Every row comes from one small tree of marks. The marks that hang from a mark follow it in brackets, in alphabetical order. Every link used is in the known rows. Which tree was each row made from?
Known rows
kezamu(koru lapokam): 12, -2, 2, 2, -8, -4, 1, 4, 26, -9, 8, -22, -2, 0, -5, 11, -3, 9, -5, 13, 19, 2, 12, -33, 8, -34, 4, -7, -13, 5, 1, -2, 2, -12, 1, -4, -26, 23, -22, -10, 20, -21, 16, 12, -8, -8, -6, 14, -7
neso(lapokam(kezamu) taran): 27, -2, -1, 7, 13, -5, 4, 17, 24, -11, 6, -38, -15, -10, 10, -9, 6, -13, 8, 11, 24, 14, -15, -42, 5, -9, 1, -1, 10, 3, 2, -35, -29, -5, 18, 1, 20, -6, -21, 17, -19, -6, -2, 7, -38, 11, 3, -19, 6
kezamu(koru(lapokam lati(daki)) neso): 7, -9, -6, -3, 3, -1, -2, -1, -12, 13, 4, 22, 13, 9, -19, 1, -13, -1, -11, -3, -13, 10, 0, 57, -11, 34, 13, 0, -7, -21, 2, 20, 11, 9, -13, 3, -21, -21, 27, -14, -9, -9, -10, -2, 51, 19, 6, -8, -10
koru(lapokam lati(daki)): -6, 3, -4, -2, -6, -4, -8, -5, 0, 5, 16, 20, -5, 14, -23, -4, -2, -2, -3, 13, 3, -2, -11, 21, 1, 18, -8, 9, -7, -13, 3, 4, -12, 14, -52, -13, 1, 1, 11, -10, -14, 10, -23, -2, 39, 30, 3, -11, 2
lapokam(kezamu(neso) taran): -30, 6, -5, 4, -18, 2, -8, 6, 1, -1, -9, -25, -3, -16, 30, 6, 4, -7, 2, -8, -14, 13, -21, 13, 4, 36, -9, -2, 3, -6, -12, 10, -6, 9, 5, 8, 17, 5, -23, 7, 13, -2, -9, 2, 12, -11, 3, 1, -1
neso(lapokam taran): 15, -3, -3, 13, 5, -8, -6, 19, 14, -18, 13, -20, -20, 4, -1, -8, 6, -17, 1, 28, 29, 7, -36, -69, 7, -34, -1, -1, 2, -7, 4, -25, -45, -1, 20, 1, 12, -7, -34, 10, -23, -4, -16, 11, -35, 2, -1, -16, 2
kezamu(lapokam(koru(lati) taran) neso): -41, -17, 14, 3, 4, 8, 8, 2, -17, -8, -13, 18, 13, 13, -13, 4, -4, 10, -2, -17, -15, -6, -1, 10, -6, -20, -1, -4, -7, -4, -11, 23, 6, 9, -2, 8, -29, 5, 3, -5, 19, 9, 8, -2, -4, -32, 3, 11, 0
belogof(koru(lapokam)): -11, 28, 4, -1, -16, -1, -18, -12, 20, 7, 20, 12, -17, 1, 9, -2, 5, -1, -1, 16, 27, -12, 5, -41, 8, -28, -16, 3, -12, 19, 9, -10, 2, -6, 1, -10, 15, 13, 6, 14, -12, -7, 17, 1, 5, -8, 2, 7, 6
kezamu(koru(lapokam lati) neso(taran)): 27, -15, -6, -7, 23, 7, -4, 13, -33, -2, 0, 17, 10, 11, -17, -11, -8, 1, -9, -1, 2, 9, 6, 34, -6, -1, 17, -6, 4, -20, 7, -5, -4, -14, 20, 5, -7, -34, 12, -7, -22, -11, -13, -5, 5, 14, -4, -6, -14
neso(lapokam(kezamu koru) taran): 35, 5, 5, 6, 11, -12, 15, 12, 32, -4, 1, -30, -7, -12, 22, -8, 6, -6, 5, -7, 25, 7, 11, -65, 3, -25, 1, -2, 16, 18, -6, -28, -2, -3, 33, 3, 14, 3, -3, 17, -8, -9, 14, 4, -54, -4, 14, -13, 11
belogof(koru(lapokam(kezamu taran))): -9, 36, 11, -4, -6, 2, 0, -28, 12, 5, -3, -1, -7, -5, 9, 8, 8, 0, 10, -1, 7, -6, 18, -16, 6, -12, -20, 7, 1, 20, 13, -10, 13, -1, -4, -6, 23, -2, 11, 19, 2, 7, 38, -5, -10, -27, -2, 12, 12
lapokam(kezamu(koru(lati(daki)))): 7, -5, -9, -3, -8, -10, 9, 0, 11, 19, 3, -3, 10, -13, 11, 6, -3, -3, 1, 3, -6, 0, 12, 14, -1, 39, 14, 3, 7, 5, -11, 11, 18, 5, -9, -4, -4, 17, 1, -15, 6, -5, -15, 0, 23, 31, 4, -9, -2
lapokam(koru(lati) taran): -27, -8, 4, 4, -17, -7, 3, -11, -5, 4, -6, 21, -2, 3, 3, -6, 2, 13, -1, -3, -14, -22, -16, -20, 1, -10, -11, 4, 3, 8, -7, 20, 5, 8, -3, -1, -1, 28, -2, 2, 15, 25, -5, -5, -12, -8, 3, 1, 10
belogof(koru(lapokam(kezamu) lati)): -8, 11, 5, -10, 2, 8, -5, -12, 2, 14, 7, 22, -3, -1, 9, -10, 4, 3, 9, -9, 14, -15, 30, 4, 3, 1, -4, 2, 1, 22, 3, -13, 12, -11, -9, -14, 18, 9, 23, 7, -14, 2, 11, -7, 4, 2, 2, 2, 7
koru(lati(daki)): -25, -5, -10, 7, -21, -8, -11, 10, 9, 7, 17, 13, -10, 1, -5, -1, 3, -8, -4, 21, 0, -10, -32, -3, 5, 34, -1, 6, -3, -9, -14, 13, -20, 18, -31, -9, 3, 28, -14, -14, -10, 10, -37, 2, 39, 30, 3, -17, 1
koru(lapokam lati): -12, -4, -2, -4, -6, 3, -15, 0, -4, -4, 10, 19, -7, 9, -11, -19, -5, 4, -1, 5, 8, -16, 0, 20, 5, -5, -14, 1, -10, -2, 5, -7, -12, -2, -36, -11, 1, 4, 7, -1, -15, 7, -18, -4, 19, 22, 0, -6, 0
kezamu(lapokam): -14, 6, 5, 5, -19, 1, -12, 10, 26, -17, 14, -20, -16, 3, -6, 5, 1, 1, 0, 15, 24, -6, -8, -28, 12, -37, -9, -2, -14, 7, -4, -7, -24, 2, -21, -5, -12, 24, -31, -4, 12, -11, -4, 10, 3, -2, -4, 4, 0
lapokam(kezamu koru taran): -5, 20, 2, 0, -24, -11, 9, -13, 24, 3, -16, -12, -1, -15, 36, 4, 5, 8, 5, -17, -6, -12, 8, -31, 3, 14, -17, 4, 8, 25, -7, 7, 18, 9, 1, 2, 18, 33, -10, 15, 28, 7, 22, 0, -25, -20, 7, 4, 14
lapokam(kezamu(koru neso) taran): 2, 0, -8, 1, -13, 1, 2, -2, 4, 2, -18, -22, 8, -15, 30, 14, -3, 1, -2, -9, -13, 15, 1, 14, -3, 31, 3, -4, 4, -2, -4, 13, 19, -1, 25, 14, -2, -2, -14, 1, 26, -14, 15, 5, 2, -12, -1, 11, -6
koru(lapokam(kezamu taran) lati): -2, 0, 3, -9, 7, 8, 2, -17, -12, -4, -11, 8, 1, 2, -12, -10, 3, 7, 7, -10, -15, -12, 12, 39, 0, 10, -15, 6, 3, -1, 11, -7, -1, 5, -40, -11, 10, -11, 19, 6, 3, 24, 1, -11, 3, 12, -4, 3, 8
neso(lapokam(kezamu(koru(lati))) taran): 50, -28, -3, 0, 31, -2, 17, 13, -2, -1, -4, -18, 5, -1, -5, -11, 0, -3, 4, -1, 12, 11, 7, -13, -3, -9, 20, -6, 12, 0, 1, -25, -1, -19, 32, 3, 0, -16, 3, 0, -15, -5, 2, 1, -46, 18, 2, -13, -2
belogof(koru(lapokam(kezamu taran) lati)): -17, 12, 12, -8, 4, 10, 5, -27, -13, 9, -6, 25, 3, 4, -9, -6, 7, 5, 10, -7, -6, -13, 21, 7, 1, -1, -15, 7, 5, 11, 8, -4, 17, -3, -10, -10, 18, -8, 27, 12, -5, 23, 19, -12, -7, -12, -3, 9, 11

Write each row's tree
41, -12, 0, 1, 1, -8, 9, 6, 41, 3, -1, -36, -2, -12, 20, 1, -1, -4, 0, -3, 20, 12, 8, -20, 0, -11, 9, -7, -2, 13, 6, -18, 6, -10, 22, 2, -6, 5, -6, 6, 7, -19, 14, 10, -30, 6, 6, -8, -1
neso(lapokam(kezamu(koru)))
9, 20, -7, -7, 8, 6, -11, 19, -1, -9, 1, -19, -2, -8, 17, -6, 0, -7, 5, -14, 10, 14, 7, 20, 1, 15, -3, -1, 14, -6, -2, -21, -9, -4, 8, 4, 25, -24, -3, 10, -19, -16, -1, 0, 7, 9, 0, -7, -2
koru(lapokam(kezamu(neso(taran))))
5, 4, -3, -2, 1, 3, -4, -12, -11, -4, -11, -1, 6, 9, -4, 8, -8, 9, -9, -3, -9, 11, -2, 24, -6, 4, -5, -2, -8, -18, 12, 14, 9, 0, 12, 9, -12, -25, 9, 3, 14, -5, 20, 0, 9, -19, -5, 17, -7
kezamu(koru(lapokam(taran)) neso)
0, 31, 4, -6, -11, 0, -9, -11, 26, 13, 10, -1, -8, -9, 22, 1, 6, 1, 7, -3, 21, -4, 30, -25, 6, -3, -12, 4, -1, 30, 3, -18, 16, -6, -1, -10, 20, 9, 9, 14, -6, -9, 25, -2, 6, -9, 4, 7, 8
belogof(koru(lapokam(kezamu)))
-22, 14, 9, 3, -1, 2, 1, -31, -19, 12, 9, 42, 0, 17, -32, 9, 9, -5, 1, 21, -13, -6, -12, 1, -4, -9, -12, 15, -6, -5, 12, 12, -2, 16, -31, -8, 7, -7, 19, 5, -12, 29, 3, -9, 20, -4, -2, 5, 11
belogof(koru(lapokam(taran) lati(daki)))
-6, -15, 7, 14, 4, -12, 16, -11, 2, 6, -1, 18, 0, 12, -28, 1, 1, -7, -1, 8, -16, 0, -26, -18, -10, -8, -3, 9, 0, -8, -4, 13, -1, 24, -12, 2, -16, 3, 13, 9, 4, 27, -6, -1, -13, -6, 13, -8, 13
neso(lapokam(koru(lati(daki)) taran))
-6, 10, 4, -6, 6, 1, 8, -22, -8, 1, -6, 7, 5, 5, -22, 0, 3, -1, 8, 2, -24, 0, 4, 44, -3, 31, -17, 16, 6, -16, 7, 3, -1, 21, -56, -9, 13, -14, 21, 1, -2, 31, -1, -10, 30, 23, -3, -2, 11
koru(lapokam(kezamu taran) lati(daki))
-19, 5, 4, -3, -8, 5, -17, -12, -7, 12, 15, 34, -9, 12, -5, -9, 2, 3, 0, 8, 17, -19, 5, -12, 4, -12, -9, 1, -8, 14, 6, -3, -4, -8, -6, -13, 6, 10, 17, 8, -20, 5, -5, -6, 8, 0, 1, 4, 4
belogof(koru(lapokam lati))
22, 4, -16, 0, 3, 0, 3, 23, 7, -1, -4, -30, 4, -19, 41, 5, -2, -5, -2, -7, 1, 13, 7, -10, 1, 31, 17, -8, 15, 3, -11, -8, 6, -11, 48, 11, 11, -5, -21, -4, 1, -26, 2, 4, -8, 11, -1, -6, -12
lapokam(kezamu(koru neso(taran)))
15, 4, -15, 5, -2, -2, -8, 23, 0, -3, 1, -20, -3, -10, 23, 5, -4, -1, -8, 11, 10, 10, -15, -29, 3, -2, 15, -9, 5, -6, -6, 1, -11, -11, 42, 12, 1, -5, -27, -7, -1, -24, -10, 8, -1, -2, -4, 0, -15
kezamu(koru neso(taran))
-7, -7, 4, 5, 6, -1, 20, -14, -13, -5, -2, 4, 11, 13, -45, 21, -1, 4, -1, 19, -22, -1, -2, 2, -4, -27, 2, 4, -7, -21, 2, 20, 2, 9, -22, -2, -30, -2, -1, -21, 20, 17, 0, 1, 6, -3, -12, 14, 0
kezamu(koru(lati(daki)) lapokam(taran))
15, -21, 0, 12, 5, -1, 2, 1, 3, -5, -8, -11, 2, 5, -4, 11, -5, -7, -7, 8, -2, 26, -29, -7, -9, -6, 9, -5, -9, -16, 12, 7, -2, 3, 38, 17, -20, -21, -11, 7, 12, -10, 12, 9, -19, -30, 3, 3, -9
kezamu(koru neso(lapokam(taran)))
-18, -3, 1, -4, -1, 6, -5, -16, -15, -8, -4, 20, -5, 18, -25, -11, 4, 6, 2, 11, -7, -13, -7, 20, 2, -4, -24, 5, -8, -9, 11, 4, -19, 7, -33, -9, 3, -4, 5, 4, -4, 25, -14, -8, 10, 9, -8, 4, 5
koru(lapokam(taran) lati)
0, -14, -5, -4, 0, 6, 6, -1, -25, 10, -23, -1, 14, -6, 17, 3, -5, 4, -1, -19, -25, 2, 4, 39, -7, 33, 10, -6, 5, -2, -6, 16, 20, -6, 24, 9, -8, 1, 0, -9, 16, 1, 0, -3, 2, -1, -1, 4, -9
lapokam(kezamu(koru(lati) neso) taran)
-12, 6, 5, 6, 2, -1, 3, 25, 8, -18, 6, -14, 1, -2, 7, 4, -4, 2, -4, -11, 11, -1, -2, -33, 2, -34, 6, -4, 3, 3, -14, -1, -8, 1, 23, 12, -12, 4, -19, 0, 4, -20, 2, 7, -14, -30, 3, 4, -3
kezamu(lapokam(koru) neso(taran))
6, 3, 0, -13, 1, 4, -10, -1, 3, 2, 1, -2, -3, -2, 8, -16, -2, 4, 6, -15, 5, -11, 23, 41, 3, 23, -6, 0, -1, 8, 3, -10, -2, -3, -38, -14, 12, 2, 17, 0, -9, 4, -9, -5, 12, 24, 1, -6, 3
koru(lapokam(kezamu) lati)
6, -19, -2, -1, 24, 8, 3, 25, -29, -13, 1, 5, 12, 7, -21, 1, -6, 5, -6, 0, 2, 2, 4, 5, -2, -20, 23, -12, -1, -12, -5, 0, -9, -17, 26, 8, -26, -17, -12, -20, -4, -14, -8, 3, -7, -6, -9, 2, -17
kezamu(koru(lati) lapokam neso(taran))
3, -29, -2, 0, 6, 8, -1, 16, -12, -1, 2, 4, 11, 7, -14, 4, -11, 6, -7, -7, -3, 4, 7, 23, -2, -13, 24, -13, -14, -4, -7, 11, 5, -12, 7, 4, -37, 2, -1, -21, 7, -20, -5, 5, 14, -9, -6, 7, -17
kezamu(koru(lati) lapokam neso)
-3, -19, -2, 3, 3, 4, 4, 14, -10, 5, 8, 3, 14, 11, -25, 16, -11, -3, -9, -2, -11, 12, -4, 30, -6, 6, 25, -5, -9, -17, -11, 19, 5, 5, -13, 6, -39, -5, 4, -26, 5, -14, -11, 5, 33, 5, 0, 3, -14
kezamu(koru(lati(daki)) lapokam neso)
8, -1, -1, -4, 8, -5, 12, -27, -17, 3, -5, 31, 9, 15, -40, 8, -1, 6, -5, 15, -23, -1, 0, 30, -9, -3, -6, 9, -6, -20, 19, 18, 11, 13, -28, -3, -13, -15, 19, -6, 3, 21, 2, -5, 18, 11, -7, 7, 3
kezamu(koru(lapokam(taran) lati(daki)))
-22, -13, 7, 4, 18, 5, 1, 25, -16, -11, 3, 13, 6, 9, -12, -5, -2, 4, -3, -12, 5, -3, 4, -7, -1, -31, 11, -7, 5, -2, -13, 2, -6, -5, 13, 10, -19, -2, -5, -9, -5, -8, -8, 0, -13, -21, 4, 3, -4
kezamu(lapokam(koru(lati)) neso(taran))
7, -22, -10, -6, -7, 2, -4, 16, -5, 17, -8, -4, 11, -11, 30, -4, -8, 1, -2, -24, -6, 2, 15, 48, -4, 34, 25, -11, 3, 8, -17, 9, 21, -10, 19, 6, -6, 12, 2, -14, 8, -20, -8, 1, 13, 14, 5, -8, -13
lapokam(kezamu(koru(lati) neso))
5, -14, -3, -3, -7, -2, 10, -13, -8, 5, -18, -5, 6, -8, 11, 1, 3, 8, 4, -7, -17, -8, 11, 15, 0, 24, 3, -1, 7, 3, -1, 8, 20, -7, 0, 0, -1, 13, 0, -8, 18, 14, 0, -4, -11, 11, -7, 4, -1
lapokam(kezamu(koru(lati)) taran)
2, 0, 13, 15, -9, -9, 8, -12, 25, -6, -3, -1, -9, 6, 5, 1, 2, -1, -1, 4, 6, 4, -20, -52, 0, -36, -19, 1, -4, 8, 3, -1, -8, 11, 14, 6, -5, 5, -5, 20, 17, 10, 17, 5, -37, -31, 11, -3, 11
neso(lapokam(koru taran))
-5, 13, -12, 2, -4, 0, -11, 27, 4, -2, 1, -32, -9, -18, 39, -2, 3, -14, 3, -5, 9, 14, -11, -3, 7, 34, 3, -4, 15, 0, -14, -11, -13, -4, 28, 7, 22, 1, -25, 2, -8, -19, -20, 5, 3, 6, 2, -10, -4
lapokam(kezamu(neso(taran)))
3, -4, -4, -11, 22, 12, -7, 18, -25, -6, -2, -2, 4, 2, 5, -15, -1, -5, 3, -19, -1, 3, 7, 43, -2, 23, 9, 0, 12, -7, -3, -16, -11, -5, -7, 4, 13, -29, 17, -2, -25, -6, -15, -8, 12, 14, 0, -14, -4
koru(lapokam(kezamu(neso(taran))) lati)
18, 12, -6, -1, -15, -5, 7, -15, 18, 4, -15, -26, 0, -19, 27, 10, 2, 7, 2, 4, -9, 3, 5, -11, 4, 13, -6, -1, 3, 5, 4, 4, 20, -4, 12, 1, 5, 14, -19, 4, 28, -4, 22, 3, -16, -5, -5, 10, 0
lapokam(kezamu(koru) taran)
-26, 6, 9, 0, -4, 6, -6, -25, -22, 5, 4, 35, -7, 14, -23, -5, 7, 2, 4, 14, -1, -21, 0, -3, 1, -18, -17, 7, -7, 3, 12, 4, -2, -1, -13, -7, 9, 0, 15, 12, -10, 24, 10, -10, -3, -18, -5, 9, 8
belogof(koru(lapokam(taran) lati))
